Each row comes from the steps of one path. Every step used is in the known rows, and no mark comes twice. Write the path behind each row, first mark first.
Known rows:
Q/P/E: -1.11 -2.54 -0.28 -1.68 -1.05 1.10 -1.59 -1.40 0.28 -3.15 -0.58 0.68 -1.58 -0.72 -1.49 0.25 0.47 -0.63 0.24 -1.13 1.91 1.34 0.80 -3.55 -0.29 0.73 0.92
L/U/P/E/S: 2.12 -3.31 -0.19 0.43 -2.95 -0.70 -0.14 4.00 1.12 -0.29 1.45 0.65 -2.09 -0.05 2.70 1.20 -0.25 -0.70 -1.27 -1.61 -0.43 0.86 4.69 0.16 0.79 0.99 -1.32
D/S/E/P: -0.46 2.84 3.60 -1.80 0.49 2.46 0.13 -0.80 2.69 -1.09 -1.34 1.42 1.79 -2.63 1.78 0.15 -0.89 -0.89 -1.34 -1.46 0.92 0.50 1.67 -0.87 -1.53 1.60 -0.94
P/H: -0.59 -1.51 4.77 -0.41 2.54 3.21 -1.22 -0.22 1.51 -1.51 -0.87 0.92 -1.64 -0.27 0.57 -1.34 -1.09 0.20 -0.05 -0.56 -0.29 0.14 3.37 -1.31 -1.02 0.37 -0.75
H/S/E/P/Q/K: -0.46 -1.33 2.33 -0.33 0.07 -0.61 0.90 -2.10 -1.13 -0.05 -0.56 1.61 -1.05 -2.23 -2.39 0.17 -0.50 -0.26 1.76 -0.70 -1.15 0.00 3.00 -1.71 -1.17 1.53 -1.62
U/P: 1.75 -1.41 6.43 0.78 -1.81 -0.49 0.18 0.65 3.00 0.32 1.03 -0.76 -2.09 0.85 -2.07 1.01 -0.43 1.85 -2.38 -1.35 1.52 0.02 3.21 0.45 0.18 1.29 -1.98
S/D: -1.36 0.16 1.81 3.06 1.13 1.32 -1.35 -0.93 0.01 -1.18 1.07 1.22 1.67 -0.75 1.40 -0.16 -0.63 0.28 0.20 -0.96 -2.33 -0.16 0.68 1.79 -0.69 1.10 -2.45
L/U/P/E/S/Q: 0.57 -1.40 -2.43 0.78 -1.48 -1.31 0.11 1.57 -0.11 0.61 3.68 -0.08 -1.39 0.97 2.55 1.00 -1.23 -0.81 0.45 -1.81 -0.71 0.65 6.26 2.11 0.20 0.72 -0.92
D/S/E/P/Q/K: -0.41 -0.75 3.27 0.19 -0.12 0.24 0.59 -3.19 -1.25 0.30 -0.57 2.02 -0.34 -1.97 -1.60 0.18 -0.43 -1.02 1.47 -0.67 -0.39 -0.30 2.97 -2.10 -1.34 1.68 -1.34
L/U: 1.47 0.49 6.03 0.74 -0.39 -0.31 1.19 -1.38 -0.61 -1.46 2.99 -0.23 0.44 -0.65 0.56 0.53 0.72 0.53 -0.60 -2.81 -2.29 0.33 2.77 0.20 -0.38 1.31 -0.88
Q/K: -1.23 0.32 3.53 0.17 -0.62 -1.02 -0.88 -3.61 -1.47 -1.44 -0.34 0.22 -0.72 -0.07 -4.40 0.26 0.23 0.09 1.10 -0.81 -2.51 -0.52 2.02 -1.36 -0.69 1.28 -0.96
S/Q: -1.24 1.37 1.14 0.78 -0.35 -0.20 -0.90 -2.76 -0.56 -0.43 2.84 -0.18 0.30 1.26 -0.27 0.06 -0.90 -0.17 0.76 -1.56 -0.69 0.19 4.04 1.59 -0.75 0.91 -1.80
Q/P/H/S: -1.27 -2.19 -1.00 -1.03 2.25 1.54 -0.56 0.81 0.62 -4.05 -0.89 1.09 -2.63 -1.93 -1.86 0.75 -0.66 0.84 0.96 -0.24 -0.88 0.63 -0.16 -1.07 -0.94 0.65 -0.95
U/P/E/S/H: -0.23 -0.04 -1.71 0.86 -1.13 -1.20 -0.99 2.16 0.89 0.27 -1.18 1.00 -1.11 -0.60 3.35 1.60 -0.01 -1.33 -0.60 -1.04 -0.25 -0.47 2.02 0.67 -0.43 1.67 0.40
H/P: -0.15 3.98 3.25 -0.86 -0.23 1.10 -1.06 -0.46 -1.16 -0.58 -0.20 0.35 -0.25 -0.45 -0.70 0.59 -0.96 1.28 -0.63 -1.54 -1.57 0.01 0.87 0.62 -0.34 1.94 -2.71
E/P: 0.60 1.40 4.56 -0.25 0.36 0.29 -0.10 0.57 2.13 -1.64 0.23 0.93 1.10 -1.90 1.01 -0.26 -0.93 1.12 -2.07 -1.37 -0.08 0.17 3.22 0.22 -0.70 1.04 -2.31
S/E/P/Q/K: -0.13 -1.11 3.60 0.13 -0.05 -0.13 0.71 -2.66 -0.91 0.50 -0.53 1.63 -0.43 -1.91 -2.27 -0.43 -0.35 -0.42 1.39 -0.80 -0.75 -0.07 3.49 -2.03 -1.19 1.55 -1.46
L/U/P: 2.89 -1.56 7.06 0.92 -1.27 -1.37 1.82 1.08 2.29 0.52 2.63 -1.25 -1.95 0.26 -0.89 1.35 -0.11 2.03 -2.22 -2.33 0.37 0.09 3.78 0.91 0.31 1.31 -0.92
H/S/Q/P: -1.00 -0.67 -3.65 0.71 0.35 -0.36 -0.51 -1.76 -0.35 -3.40 1.16 0.69 -0.21 -1.13 -3.86 0.83 0.01 0.59 1.25 -0.91 0.38 0.97 -0.67 -0.60 -0.89 1.15 -0.58
S/Q/P: -0.58 -0.41 -1.89 1.33 0.06 0.18 -0.78 -2.65 -0.03 -2.70 1.19 0.68 0.53 -0.63 -3.69 0.06 0.14 0.36 0.72 -1.10 1.05 0.91 0.07 -1.07 -0.91 1.19 -0.44
H/S/D/P/Q: -0.20 -0.27 0.86 3.10 0.04 -0.14 -0.26 -1.96 -3.39 -0.48 1.20 3.27 -0.39 -2.07 1.62 0.26 -1.39 -0.13 1.90 -0.57 -0.73 0.34 1.57 0.60 -0.77 1.64 -5.07
Q/P: 0.18 -0.86 0.79 1.09 -0.45 0.79 -1.00 -2.15 0.59 -3.58 -0.32 1.08 0.59 -1.36 -4.27 0.04 0.94 0.67 -0.38 -1.00 1.05 0.92 -1.55 -2.51 -0.74 1.45 -0.82
K/Q/P: 0.17 -1.27 2.98 0.13 -1.74 1.64 -0.34 -2.75 -0.91 -1.92 -1.84 0.84 0.46 -1.71 -4.32 -0.28 1.94 0.34 -0.41 -0.13 1.63 0.53 -1.16 -2.58 -0.55 1.51 -0.22
H/S/Q: -1.88 1.03 -1.47 -0.08 -0.02 -0.91 -0.42 -1.55 -1.00 -1.46 2.85 -0.18 -0.97 0.58 -0.54 1.26 -1.14 0.12 1.51 -1.32 -1.64 0.36 3.02 2.34 -0.72 0.86 -2.13
K/Q/P/E/S: 0.81 -3.09 -2.22 0.12 -3.16 0.73 -1.16 2.12 -0.54 -1.44 -0.68 1.66 -0.93 -1.03 0.95 0.32 0.77 -1.49 -0.42 -0.53 0.16 1.04 2.31 -1.58 0.39 1.10 -0.95

Write each row's path:
-0.08 2.23 3.99 -1.79 0.39 1.79 0.27 0.04 3.28 -0.81 -1.31 0.80 1.63 -2.45 0.82 -0.74 -0.72 -0.01 -1.38 -1.69 0.43 0.82 2.48 -0.77 -1.28 1.45 -1.07 | S/E/P
1.13 -1.08 4.87 0.51 -0.43 2.46 0.96 -1.12 0.74 0.81 0.34 2.86 0.81 -2.53 2.60 -0.37 -0.60 -1.07 -0.32 -1.29 2.17 0.61 3.36 -1.49 -1.37 1.76 -2.96 | D/S/E/P/Q
1.89 -2.10 5.48 1.56 -0.48 0.98 0.79 -0.21 0.33 0.30 1.40 2.48 0.32 -2.00 2.04 -0.59 -0.71 0.33 -0.84 -1.24 1.45 0.36 4.41 -0.73 -0.83 1.41 -3.96 | E/P/Q
-2.06 -0.24 -0.80 2.17 1.45 0.64 -0.95 0.14 -0.52 -2.26 1.10 1.13 0.39 -1.47 1.21 1.01 -0.88 0.61 0.89 -0.68 -3.29 -0.03 -0.33 2.51 -0.67 1.03 -2.77 | H/S/D
-0.81 0.18 -3.61 0.98 -0.62 -0.77 -1.43 1.18 0.06 -1.07 -1.67 1.63 -0.25 -1.43 2.60 1.30 0.43 -1.76 0.11 -0.89 -0.39 -0.18 0.42 -0.38 -0.77 1.71 0.81 | Q/P/E/S/H
1.39 -3.01 5.09 1.54 -0.91 -1.79 1.42 -2.15 -1.32 1.23 1.41 0.65 -2.18 -0.55 -3.18 0.57 -0.10 0.54 1.00 -1.13 -0.73 -0.43 4.20 -1.23 -0.41 1.48 -1.37 | L/U/P/Q/K
-0.89 0.67 -2.26 0.72 -0.85 -0.70 -1.42 1.32 0.01 -0.47 -1.32 1.41 -0.36 -0.90 3.71 1.27 0.21 -1.89 -0.08 -1.04 -1.03 -0.38 1.57 0.38 -0.66 1.69 0.23 | P/E/S/H
-0.76 0.02 3.73 -2.04 3.63 4.30 -0.35 0.71 3.22 -1.11 -2.17 1.64 -0.57 -2.21 2.62 -1.29 -1.84 -0.63 -0.43 -0.57 0.75 0.31 3.32 -1.63 -1.71 0.57 0.30 | D/S/E/P/H
-2.49 3.92 -1.98 1.89 1.21 -1.26 -1.62 -1.87 -3.24 -2.95 -0.04 2.05 0.08 -1.95 0.43 1.02 -1.89 0.42 1.83 -0.43 -3.29 0.17 -1.01 2.16 -0.63 1.39 -3.99 | H/S/D/P
-1.23 0.86 1.34 -3.01 -0.89 1.29 -1.63 -0.31 -0.97 -1.06 -0.52 0.12 -2.20 -0.06 1.04 0.64 -0.95 -0.22 0.08 -1.49 0.11 0.64 2.48 -1.32 0.01 1.09 -0.42 | H/P/E
-0.30 1.76 -1.01 1.99 -0.61 -0.92 -1.22 0.90 0.08 -0.40 -0.96 1.50 0.67 -0.99 2.75 1.14 0.36 -1.30 -0.45 -1.03 -1.72 -0.69 0.83 1.18 -0.86 2.01 -0.84 | E/S/H
-1.00 -2.08 -0.12 1.93 3.31 0.88 0.29 2.21 0.72 -1.37 1.28 0.74 -1.26 -1.72 2.27 0.80 -1.65 1.18 0.83 -0.71 -2.90 -0.12 1.16 2.56 -0.63 0.59 -1.29 | L/U/P/H/S/D
-1.57 2.79 3.66 -1.69 -1.06 3.87 -0.83 -3.99 1.15 -0.94 -1.53 1.09 1.22 -0.87 0.07 0.55 0.39 -2.56 0.21 -1.59 0.83 0.66 -0.35 -2.02 -1.67 2.10 -0.40 | D/S/E
-0.80 0.84 1.99 0.77 0.23 -0.56 -0.05 -3.40 -3.47 0.82 -0.72 1.90 -1.13 -1.31 -1.54 1.15 -0.53 -0.74 2.01 -0.53 -1.42 -1.08 1.56 -1.13 -1.16 2.13 -1.26 | D/S/H/P/Q/K
-0.17 -0.29 3.28 0.65 -0.36 -0.63 0.03 -2.89 -3.03 0.60 -0.02 1.37 -1.36 -0.89 -3.05 0.23 -0.48 0.17 1.74 -0.72 -1.67 -0.45 2.76 -1.40 -0.72 1.80 -2.26 | H/P/Q/K
1.56 -3.22 -0.55 0.37 -3.23 -0.34 -0.93 3.81 1.43 -0.39 0.65 0.86 -2.23 0.18 2.19 0.99 -0.40 -0.75 -1.33 -1.13 0.15 0.81 4.42 -0.12 0.73 1.00 -1.86 | U/P/E/S
0.83 -3.02 4.11 -1.75 -1.63 -0.51 0.39 0.79 1.56 -0.30 1.49 -0.97 -3.38 0.44 0.94 1.17 -0.32 0.31 -1.04 -2.05 1.47 0.79 4.55 -1.14 0.46 0.61 0.82 | L/U/P/E
-2.29 -1.31 -1.00 1.79 3.25 1.74 -1.03 1.08 0.18 -2.15 0.38 1.37 -0.48 -1.69 2.01 0.30 -1.56 0.58 1.27 -0.27 -3.11 -0.09 0.46 2.06 -0.90 0.60 -1.92 | P/H/S/D
0.18 -1.52 3.87 0.88 -0.14 -0.90 0.49 -2.36 -1.43 0.10 0.21 1.69 -0.72 -1.57 -2.17 -0.19 -0.47 0.10 1.05 -0.67 -1.02 -0.40 3.83 -1.55 -0.90 1.37 -2.06 | E/P/Q/K
-0.63 0.00 2.63 1.42 -0.52 -1.70 -0.37 -4.29 -3.82 -0.32 -0.11 1.96 -1.24 -1.03 -3.28 0.08 -0.56 -0.32 2.41 -0.44 -1.65 -0.28 2.59 -1.63 -0.82 1.60 -2.76 | D/P/Q/K
-2.00 0.79 -3.24 0.26 -0.67 -2.66 -1.09 -2.39 -3.14 -0.62 0.80 0.72 -1.45 0.26 -2.00 0.67 -1.26 -1.14 2.81 -0.61 -2.94 -0.13 4.15 0.23 -0.40 0.95 -0.89 | D/P/E/S/Q/K
-0.78 -0.05 -2.59 0.43 -1.24 -0.40 -1.07 0.86 -0.66 -0.26 -2.40 1.49 -0.29 -1.58 2.58 1.10 0.89 -1.90 0.04 -0.47 -0.16 -0.37 0.65 -0.38 -0.66 1.77 1.06 | K/Q/P/E/S/H
-1.97 0.44 1.46 -3.01 1.03 3.44 -0.28 -0.75 1.97 -1.50 -2.26 0.43 -1.11 -1.54 -0.70 -0.11 -0.38 -0.98 1.31 -1.22 -0.59 1.23 0.57 -1.63 -1.53 1.38 -0.11 | P/H/S/E
0.62 -0.53 -2.11 -0.44 -2.41 0.50 -1.57 3.21 -0.62 -0.84 0.12 1.41 -1.30 -0.41 2.81 0.80 -0.68 -1.07 -0.49 -1.21 -1.39 0.80 3.17 0.03 0.50 1.32 -2.14 | H/P/E/S
0.66 -2.16 -1.25 0.22 -2.91 0.37 -1.58 2.53 0.07 -1.37 0.50 1.45 -1.05 -0.15 2.60 0.54 -0.07 -1.54 -0.58 -1.17 -0.97 0.93 3.75 -0.51 0.43 0.98 -2.03 | P/E/S
1.08 -1.68 3.89 0.01 -0.29 1.74 1.26 -0.10 0.90 0.50 0.33 2.40 0.05 -2.76 1.78 -0.41 -0.66 -0.27 0.06 -1.32 1.40 0.90 3.46 -1.07 -1.21 1.64 -3.18 | H/S/E/P/Q
-1.90 -0.08 0.07 -2.82 1.28 3.33 -0.19 -0.82 2.11 -2.16 -2.56 0.67 -1.04 -2.11 -1.79 -0.15 -0.09 -0.86 1.49 -1.05 0.01 1.47 -0.55 -2.36 -1.62 1.44 0.44 | Q/P/H/S/E
0.54 1.20 2.97 1.41 -0.09 1.30 0.04 -1.49 -2.44 1.48 0.12 2.61 -0.34 -1.52 2.70 0.99 -0.77 -0.61 0.49 -1.08 0.68 -0.52 1.50 -0.07 -1.10 2.42 -2.87 | D/S/H/P/Q
-2.37 0.05 -1.23 -0.81 1.99 -1.66 -0.06 -1.78 -1.34 -1.12 0.57 0.16 -2.00 -0.69 -2.65 0.58 -1.66 0.22 2.57 -0.39 -2.82 -0.54 3.94 0.47 -1.06 0.58 -0.21 | E/P/H/S/Q/K
-1.11 -1.81 -0.35 0.25 3.37 3.16 -1.10 -1.13 0.93 -2.39 -0.52 1.54 -1.32 -0.93 -0.54 -0.70 -1.23 -0.36 1.03 -0.16 1.20 0.36 1.59 -1.86 -1.45 0.42 0.77 | D/S/Q/P/H
-1.62 0.57 -2.81 -0.22 -0.48 -1.87 -0.84 -1.35 -2.62 0.09 0.84 0.28 -1.57 0.34 -1.78 0.76 -1.16 -0.82 2.40 -0.80 -2.96 -0.26 4.15 0.38 -0.31 1.09 -0.47 | H/P/E/S/Q/K
-2.90 0.83 -2.32 -1.16 0.21 -0.39 -2.02 -1.33 -2.40 -2.71 -0.41 1.33 -1.96 -1.08 1.89 0.98 -1.57 -0.80 1.81 -0.74 -1.11 0.78 1.25 -0.26 -0.18 0.69 -1.35 | H/S/D/P/E
0.07 -3.00 3.53 -1.84 -1.99 0.11 -0.74 0.47 1.93 -0.38 0.34 -0.62 -3.50 0.85 0.06 0.90 -0.52 0.19 -1.10 -1.37 2.23 0.70 4.16 -1.45 0.38 0.62 0.03 | U/P/E
-1.43 -1.47 1.13 -1.35 1.88 1.45 -0.66 0.85 0.44 -3.05 -0.38 0.75 -2.79 -1.12 -0.25 0.75 -0.99 0.68 0.76 -0.47 -1.73 0.30 1.34 0.00 -0.81 0.58 -1.70 | P/H/S
-2.33 1.78 0.38 -2.95 1.26 2.77 -0.48 -1.30 0.97 -1.80 -2.61 0.82 -1.26 -1.88 -0.72 0.07 -0.81 -1.02 1.83 -1.03 -0.82 1.29 0.17 -1.39 -1.52 1.49 -0.52 | D/P/H/S/E
-1.96 4.18 -0.28 2.48 0.99 -0.79 -1.94 -2.75 -2.81 -2.20 -0.05 2.04 0.96 -1.44 0.53 0.22 -1.81 0.23 1.35 -0.62 -2.64 0.09 -0.23 1.68 -0.65 1.39 -3.74 | S/D/P
-0.77 -1.76 -2.61 2.89 -0.16 0.93 -1.61 2.19 -0.13 -0.96 0.99 1.87 0.68 -0.96 3.97 0.15 -0.88 -0.99 0.29 -0.78 -2.58 0.34 2.05 1.70 -0.06 0.86 -2.18 | P/E/S/D
